Each row was made from one small tree. The marks that hang from a mark follow it in brackets, in alphabetical order. Every link used is in the known rows. Write each row's tree.
Known rows
G[J]: [  3.3  -1.2   3.9  17.4   4.2   1.3   5.3   6.3  23.0   4.3  -3.3  12.3
   7.0   1.5   5.8  -3.1   4.2  -4.1 -26.7]
J[G K U]: [ 29.9   7.7   2.6   7.8  29.0  13.7 -26.1  -3.7  36.4  21.2  11.2  -0.7
  27.0  -4.2   1.0  -4.2 -10.5  24.5  26.6]
Q[G[J]]: [  7.5   9.7   2.3  42.7   6.5  11.0  -0.7   7.4  37.7   8.4 -21.8  -2.8
  11.0  -2.6  -3.3  -9.9  -3.1  14.6 -27.5]
B[K[J]]: [ -5.6 -26.1  -3.3  35.9 -16.5  -5.6 -32.9  13.0   6.2  11.9 -16.3  -3.9
 -10.8   8.6  -8.9  -2.6   4.0 -20.1  -4.1]
Q[G[U]]: [ -0.2   4.7 -18.1  26.9   4.2   6.9 -19.6  15.6   0.0   2.2 -20.4   0.8
  -9.5  -5.8 -13.7 -18.5 -11.7  37.4  -1.4]
U[J[G K]]: [ -2.0  -6.8   8.3   4.9  17.7  10.6 -34.3  19.7  39.4 -12.0  -5.2   3.2
   7.4   4.0 -12.1  -1.3  -5.5   2.6  10.4]
C[G[J[K] U]]: [  2.2   1.7 -27.3  33.1  10.5  10.1  18.4  20.6  11.7  25.5  -3.0  50.6
   3.6   3.7   2.3 -11.7 -15.4  22.9 -24.8]
K[B J[G U]]: [ 15.8  -7.3  -7.0  37.9  21.7   9.6 -38.1  49.7  41.1  26.1 -18.5  -6.9
  16.8   1.5  -1.4  -6.3 -10.3  -4.7  19.8]
J[B K]: [ 18.7  -7.2  10.3  15.1  -9.7   1.1 -29.2  -5.7  20.2   8.9  23.1  12.8
  16.3  -2.7   9.8  -3.4   8.4 -26.8  24.4]
C[G[J[B[K] U]]]: [ 38.4 -23.6  -7.2  55.1 -30.4  -1.0  -1.5 -10.0  69.1  46.5  -1.1  29.0
  26.9   1.8  -0.9 -13.6   3.1 -41.6 -24.5]
K[B J]: [ -6.8 -11.8  -4.4  37.2   1.5   1.2 -33.9  50.8   6.4  13.7 -16.9  -1.3
  -1.4   6.8   3.7  -1.8  -2.5 -26.2  12.7]
U[J]: [-15.8 -14.7  11.1   3.3  -9.2  -1.6 -20.6  19.8  19.8 -12.6 -11.9  -1.3
  -3.9   8.5  -7.5  -1.6   4.3 -26.6   3.3]
K[J[B G[U]]]: [ -4.0 -20.7 -16.5  21.5  -3.2  -0.1 -18.6  39.6  19.1  -7.7 -14.8  21.7
 -10.2  -6.2 -10.6 -11.8   0.5  -1.0  -1.6]
B[K[J[U[G]]]]: [ 13.2 -27.1   8.4  26.3 -40.2  -2.1 -72.0  15.0  40.6  50.8 -24.3 -10.1
   7.3   8.4  -7.4 -16.5  -4.8  -9.6  23.7]
J[B G[U]]: [ 12.7 -11.0 -17.9   5.6   1.3   0.3 -15.1  13.6  22.2 -10.7   1.2  24.0
  -2.6 -11.0 -12.4 -15.2  -1.1  10.7  -5.5]
C[G[J[B[K]] U]]: [ 17.2 -27.0 -29.3  51.6 -30.6  -5.1  -0.1   7.6  37.2  23.8  -7.2  50.9
  -1.1   0.8 -11.3 -21.3   0.4 -20.6 -44.6]
G[J U]: [ -2.3  -6.9 -13.0  21.4   5.6  -0.8  -4.8  21.5   8.6   2.3  -5.0  31.5
  -6.6   0.3   2.6 -14.9   0.2  12.5 -27.7]
G[U[J[B]]]: [ -9.3 -30.6   0.1  13.9 -26.7  -7.9 -44.3  32.6  24.4 -15.5  -4.0  23.6
 -10.2   3.1  -7.0 -16.3  11.7 -39.9   9.5]
U[G[J[K]]]: [ 10.9   3.8  15.8  10.6 -11.9   8.8 -38.8   8.0  43.4  32.5  -2.6  17.4
  18.9   4.0   8.3 -12.6  -6.4  14.9   0.5]
K[J[B G U]]: [ 17.5 -17.0   4.2  24.5  -4.2   3.8 -19.5  22.0  50.5  15.8  -8.5   0.9
  19.1  -5.8  -0.6  -4.0   4.2 -22.1  17.9]
B[K]: [ 11.0 -15.8  -4.0  19.2 -12.1  -5.6 -29.4 -13.1   7.5   8.8   0.3  -2.4
  -4.4   3.6 -10.5  -6.4   3.0  -8.5  -8.5]
U[G J]: [-15.2 -14.4  18.7 -11.0 -34.0   0.7 -46.2  24.5  39.6   5.4 -23.8  -1.5
  -1.2   8.6 -11.2 -11.2  -3.2 -10.9  12.8]
K[J[U]]: [  0.4 -12.2   4.9  21.8  -3.8   1.2 -16.1  22.8  14.7  25.5 -11.5  -5.9
   9.2   4.5   7.8  -0.3   1.8 -17.1  22.1]

Write each row's tree
[ 27.7  -5.8  -3.1  35.2 -19.3   4.3  27.1   1.9  60.6  38.5  -0.7  31.3
  32.1  -2.1   9.1  -7.0   2.2 -33.7 -15.7] : C[G[J[B U]]]
[-12.7 -25.2 -17.5  19.0 -31.6  -2.1   1.4  33.8  26.7  -1.8 -15.7  38.8
  -8.4   3.9 -13.7 -13.6  -0.7 -33.4  -5.9] : C[G[U[J[B]]]]
[  5.5 -10.5 -24.7  33.5 -18.5   0.4  27.7  20.6  29.2  15.3  -7.0  53.1
   2.9  -2.4  -0.7 -14.6  -2.6 -11.7 -35.7] : C[G[J[B] U]]
[ 17.9 -22.4  -5.7  35.5   2.5   2.5 -38.1  12.6  40.8  24.5 -18.5  -9.4
   6.8   2.5 -14.1  -6.9  -5.3   0.1   2.1] : B[K[J[G U]]]
[  2.9 -21.6  20.8  17.0 -20.1  -0.7 -50.4  13.3  41.2  -4.0  11.3  11.4
  12.0   5.3   3.0  -4.2  12.9 -53.1  28.9] : U[J[B K]]
[ 21.4  -8.3  14.4  33.2  -6.1   2.1 -22.8   0.7  43.0  12.6  19.7  25.6
  24.1  -0.8  15.3  -6.2  12.2 -31.3  -0.6] : G[J[B K]]
[ 22.4   6.0  -7.6  22.9  34.1  13.2 -41.4  23.8  28.6  10.5   6.7   4.4
  16.9  -1.3  -2.9  -5.9 -13.5  15.1  17.0] : J[G K[B]]
[  1.3 -10.1  13.0   7.4 -28.8   3.4 -42.7  28.0  33.2  43.1 -24.2  -7.4
  11.0   4.8   3.5  -9.8  -7.0  -1.9  31.4] : K[J[U[G]]]
[  9.6   7.4 -10.8  52.4  17.5  13.8 -32.1  19.3  23.7  16.0 -10.4  19.0
   6.6  -1.6  -1.3 -21.4 -11.0  36.7  -9.7] : Q[G[J[K] U]]
[ 35.7  -7.2  23.2   5.3 -34.6   4.9 -67.1  -4.0  55.7  47.6  15.3   6.9
  35.4  -2.5  11.3 -16.5   0.6 -15.2  52.6] : J[B K U[G]]
[ 20.8 -33.5 -10.7  48.6 -24.8 -10.4 -44.8   4.7  35.8   9.7   4.6  37.0
  -2.9  -0.3  -5.4 -24.4  12.3 -27.0 -28.9] : G[J[B[K]] U]
[  2.4   3.5 -14.9  45.5   8.5   8.6 -13.9  22.5  22.8   6.9 -23.3  14.3
  -2.5  -4.0  -7.7 -21.2  -7.8  33.3 -28.7] : Q[G[J U]]
[ -2.4 -27.1   4.6  21.4 -17.0  -2.3 -62.1  27.8  26.3  -5.9   9.3  27.1
  -1.3   4.3  -1.2 -15.6   9.6 -36.4  27.5] : G[U[J[B K]]]
[ 35.5  -1.2  13.1  55.2 -12.4   8.1 -24.2   1.6  73.3  29.6  -7.4  -0.2
  34.9  -7.0   6.5 -16.7   5.7 -19.8  -1.1] : Q[G[J[B U]]]
[  2.8 -22.0  29.5   2.9 -44.8   1.5 -75.5  18.1  59.6  14.1  -1.8   9.9
  15.4   5.9  -1.8 -14.3   5.1 -37.0  38.9] : U[G J[B K]]
[-15.3 -10.2 -23.3  14.2  15.8   4.5  -6.9  42.7   0.6  -7.3 -24.4  14.9
 -18.2  -2.2 -14.4  -8.2 -11.3  30.0  -8.8] : K[J[G[U]]]
[ 36.6  -1.6   7.8  52.1  19.7   9.7 -53.8  25.1  51.3  44.9  14.4  14.1
  36.6   5.4  21.0 -11.9  -2.0 -18.6  18.3] : G[J[K[B] U]]
[ 34.9  -3.9   1.3  43.2 -11.1   9.6   8.2   0.0  62.3  47.2  12.6  35.4
  40.4  -0.4  15.9  -7.2   0.1 -28.6   2.1] : C[G[J[B K U]]]
[  7.4 -40.9  20.7  15.5 -65.0  -8.6 -85.9   8.8  67.1  13.1 -14.8   3.3
   2.3   7.7 -18.7 -20.5   9.1 -51.1  11.3] : U[G J[B[K]]]
[ 21.2   0.3  10.6  32.3  -5.6  10.1 -68.4  32.4  51.0  42.2  -2.4  17.2
  25.2   6.5  10.2 -18.2  -9.3   1.5   9.6] : U[G[J[K[B]]]]
[ 10.1  -5.2  -8.1  29.2 -21.4   2.9  40.0   5.4  43.3  17.2  -5.3  35.7
  16.5  -1.6   2.8  -3.7   2.3 -28.9 -34.0] : C[G[J[B]]]
[  8.9   3.6 -19.6   4.5  29.9   9.5 -23.5  14.5   4.4  -2.1   5.6  21.2
  -2.8  -4.7  -9.1 -11.9 -13.6  46.1   5.0] : J[G[U] K]
[ 26.8   0.6  13.0  31.4  14.0   8.3 -25.8   1.0  42.4  35.3  14.9  12.6
  31.3   3.4  18.7  -6.2   0.6  -5.2   9.8] : G[J[K U]]
[ 20.0  -2.9  -4.5  58.6  -1.7   9.4 -42.5  16.0  43.6  15.2  -0.4  25.5
  14.1  -6.3   2.3 -24.7   0.7   6.6  -2.8] : Q[G[J[B K] U]]
[ 25.1   2.4  15.6  -0.9 -15.7   9.3 -57.3  -1.6  36.4  48.3   5.4  -0.5
  26.7   1.9   8.3 -13.2 -11.1  15.8  46.2] : J[K U[G]]
[-15.9  -9.8  -8.4  29.8  -5.0   5.5 -41.0  36.5  20.0 -10.0 -31.7   0.9
 -13.3   2.6 -20.3 -19.8  -6.6  11.1   1.9] : Q[G[U[J]]]
[ -8.8  -6.6  -3.6  36.4   4.1  10.8 -58.8  33.0  22.4  -0.7 -18.6   4.0
  -5.0   4.7 -14.2 -19.4  -8.7  15.5  20.8] : Q[G[U[J[K]]]]
[ 35.5  -8.5  15.6  20.4  -9.1   2.8 -41.7 -10.0  37.6  30.2  27.1   7.4
  32.2  -2.7  15.1  -6.5   8.2 -31.5  44.2] : J[B K U]
[  6.4 -37.3  -5.9  56.1 -35.6  -3.9 -79.8  19.4  48.4  -2.3 -22.5   6.0
  -9.9   2.0 -27.8 -29.4   5.7 -27.9   0.0] : Q[G[U[J[B[K]]]]]
[-24.0 -14.5 -24.5   9.6 -12.0   2.2  11.3  37.1   7.7  -0.5 -25.4  32.1
 -15.7   8.5 -16.8 -10.4 -12.4  -2.4 -13.1] : C[G[U[J]]]
[ -3.6 -26.7 -26.9  33.6   3.8  -1.4 -37.5  29.8   8.2   0.5 -24.3  12.3
 -22.3   1.8 -24.6 -14.8  -8.4  21.3 -17.6] : B[K[J[G[U]]]]
